Each row comes from the steps of one walk. Every step used is in the known rows, and no mark comes twice. Write the walk behind each row, first mark first.
In the rows, 128 means zero.
Known rows:
S -> E -> P -> B: [ 98 177 155 150  95 168 131  97 138 123 107 125 114 157 187 119 174 110]
W -> R: [171 153 151  98 106 178 143 154 118 120 141 129  71 157 204  75 182 158]
W -> S -> E: [114 151 160 127 100 170 121 112 125  96 117 101  86 117 156  94 178 156]
B -> S -> E -> R -> W: [128 120 167 151 135 170 143 155 113  90 123 138 116 190 144 103 174 168]
R -> B -> S -> E -> P: [ 86 151 152 114 105 169 119 151 105 110 107 122 139 150 166 111 166 126]
P -> B -> W -> S -> E -> R: [137 128 158 171 109 139 121 136 129 129 127 111 123 164 126 113 178  85]
P -> B -> S: [ 89 141 161 121 105 165 109 195 125 113 105 104 100 156 153 104 163 130]
W -> R -> B: [153 146 140  72  96 160 145 143  98 130 141 123  92 146 194  75 177 111]
S -> E -> R -> B: [143 154 144 119  84 153 146  80 113 107 142 133 107 157 149  88 173 114]
E -> R: [171 157 153 133  99 173 139 129 115 106 145 132  91 183 137  76 181 151]
R -> W -> S -> E -> P: [101 133 169 156 138 171 140 112 103 111 101 108 127 159 159 111 186 130]
W -> R -> B -> S -> E: [131 135 142  77 109 160 136 159 112 115 133 131 105 144 199  91 167 128]
E -> R -> W -> P: [159 136 157 130 129 163 160 145 100 105 131 154  68 204 134  78 187 118]
P -> B -> S -> E: [ 82 144 160 130 102 161 116 163 137 106 105 112 100 148 167 115 161 134]
S -> E -> P -> B -> W: [115 156 164 179 103 166 127 131 131 134 106 128 128 169 182 127 179 114]
E -> P -> B -> S: [ 87 164 157 137 118 173 109 181 126 124  98 115 134 178 163 118 169 113]
W -> R -> B -> P: [146 166 138  62 111 165 137 127 103 126 129 134  77 135 196  75 174 111]
P -> B: [107 155 159 125  88 161 124 145 123 123 114 103  84 148 162  95 171 112]

Write each row's walk:
[ 91 155 152  97 110 161 112 208 129 106  99 132  54 158 156  98 164 109]	W -> P -> B -> S
[138 139 145 103 105 157 127 163  98 106 137 126 125 178 118  85 169 117]	E -> R -> B -> S
[129 143 153 139 117 144 162  99 124 110 123 152  76 186 152 101 177  83]	S -> E -> R -> W -> P -> B
[171 135 146 123 101 147 137 168  92 125 140 151  94 186 122  82 182  87]	E -> R -> B -> W -> P
[164 122 150 136 108 144 125 152  89 127 142 115 134 171 102  88 183  87]	E -> R -> B -> W -> S
[ 91 135 155 102  94 163 121 158 105 101 112 115 114 134 160  99 163 141]	R -> B -> S -> E
[137 119 163 135  90 160 124 182  81 132 122 112 115 150 148  90 180 122]	R -> B -> W
[104 176 154 139 101 171 122 135 124 134 105 114 119 171 171 110 176  98]	E -> P -> B
[109 160 144 110 110 151 127 161 143 100 116 154  65 174 147 102 163  96]	W -> P -> B -> S -> E -> R
[151 123 161 144 135 158 147 126  95 107 133 113 113 186 112  85 188 120]	E -> R -> W -> S
[101 158 163 143 117 190 115 165 129  97 105 132 122 165 178 115 171 180]	B -> S -> E -> P
[140 154 154 160 113 161 138 132 135 145 122 140 125 176 211 122 181 101]	S -> E -> P -> B -> W -> R
[155 135 167 146 106 176 122 215 106 118 115 145  53 167 160  87 186 159]	B -> W -> P
[134 128 155 115  94 156 125 196  86 128 117 135  78 153 150  88 179 105]	R -> B -> W -> P
[107 167 149 101  93 159 126 162 127 117 107 132  39 151 164  88 172  96]	W -> P -> B
[115 133 156 148 108 154 116 141  95 133 111 108 149 143 146 114 181  94]	R -> B -> W -> S -> E -> P
[106 142 167 131 107 183 118 173 127  87 111 125  93 146 171 101 167 198]	B -> S -> E
